Each row comes from the steps of one path. Every step used is in the known rows, and no mark comes twice. Write the path behind each row, first mark first.
Known rows:
fofe rakido lili: [ 52 -27  21 -12  59  11 -18  17  45  50 -17  85   9 -83 -15 -69]
vogog fofe: [  8  16  20 -32   0 -13  -7 -10  35  37  -8  16  38 -26  -2 -49]
ponevat totina vogog: [ 16 -11 -20   2  -7  27   3 -69 -18  38  28   3  24 -20 -45  28]
fofe galu vogog fifu ponevat: [-35  33  10  23 -44  17  49  15  17 -49  12 -12  91  -6  11 -39]
galu vogog fofe: [  3   7   5  -9 -20  -7  28 -19  32  30 -15  22  67 -44  25 -57]
totina vogog fofe galu: [-30  15  22 -34 -42 -25  51 -63  41  43  33  20  55 -31   6 -96]
totina vogog fifu fofe: [-26  43 -41  16  -1  46  50 -22  19  40  11  36  88  -9 -16 -34]
fifu fofe: [ 12  35 -19   1  10   8  23   2  11  25   3  54  62 -26   4 -35]
galu vogog fifu fofe rakido totina lili: [ -3  -2 -79  22  10  14  22 -30  44  58  18 102  25 -52  40 -68]
ponevat totina lili: [ 38 -59 -20  -2  -3  -5  -9 -46  -4  28   5  11 -19 -14 -60  -8]
fifu fofe lili: [ 41  19 -26   0  14  -6  42  46  15  35 -34  72  64 -55  28 -50]
fofe galu vogog fifu: [-43  50  13  -3 -36   2  71 -20  30 -26  24   7  83  -9  10 -77]
fifu ponevat totina vogog: [ 24 -30 -23  30 -14  40 -19 -34 -30  14  18 -16  30 -17 -45  65]
ponevat totina: [ 31   2  -2 -12   8   7 -18 -32  -9   7  19   1  14 -14 -36  23]
fifu fofe galu: [-12  49   1 -18 -19 -23  57 -16  26   1  33  56  68 -23  22 -86]
fofe rakido: [ 29  20   7 -24  46  20 -17  -2   9  29  10  61  11 -56  17 -24]
fofe galu vogog fifu ponevat totina: [-11  15  -1  21 -44  12  33  -4  11 -64  27 -31  72  -7  -2   0]

Which path is each row?
[-26  37 -29  -3 -29  12  67 -54  28  -1  54  21  76  -6 -12 -44]
ponevat totina vogog fifu fofe galu
[ 26 -35 -12   6 -21  16 -23 -33   7  27   8 -19  37 -28 -24  34]
fifu ponevat totina vogog fofe
[ 69 -83   1   6  31  16 -38  -4  54  55 -13  49  15 -99 -16 -18]
fifu ponevat totina vogog fofe rakido lili
[ 57 -51 -18   8 -18   1  -3  14  11  39 -30   2  39 -60  -3  18]
fifu ponevat totina vogog fofe lili
[  1  15 -33  -9  19  26 -29 -74   1  90  53  72  -8 -51  13  -3]
fofe rakido totina vogog
[ -40   23   -1  -35  -52  -40   15 -100   40   73   65   29   22  -20
   10  -78]
rakido totina vogog fofe galu
[-18   9 -22 -18 -26  -8 -20 -84  26  98  34  27  17 -21  -8 -29]
rakido totina vogog fofe
[-33  72  -1 -15 -15  -6  62   1  45 -16  30  36  84  -2  11 -88]
vogog fifu fofe galu
[ -6  25   1  17   1  42 -19  40   6 -17 -11 -21  56  12 -34  21]
vogog fifu ponevat
[ 17   7  -9  14   3  37 -35  19   0 -32   6 -37  36  12 -48  61]
vogog fifu ponevat totina
[ -14   29   40  -50  -27  -45   28  -27   49   13   21   19   43  -25
   16 -100]
vogog fofe galu
[ 14   2   1 -32  26  16  -1 -37  35  73   9  61  29 -75  29 -53]
totina vogog fofe rakido
[-13  20 -41  20  15  55 -47 -20   7  52  39  35  16 -24   1  32]
fofe rakido totina vogog fifu ponevat
[ -6   9 -24   3  -2  44  10 -50   2  21  25 -17  40   4 -58  26]
ponevat totina vogog fifu
[-20  36 -38  -7  25  43 -23 -56  20  73  50  54   6 -28  -1  -5]
fofe rakido totina vogog fifu
[ 42 -25 -37  14  51  41  19 -11  62  50   3  87  46 -77 -21 -45]
ponevat totina vogog fifu fofe rakido lili
[ 16  -4 -29  16  51  45  34   8  68  67 -10 103  66 -77  -9 -84]
totina vogog fifu fofe rakido lili
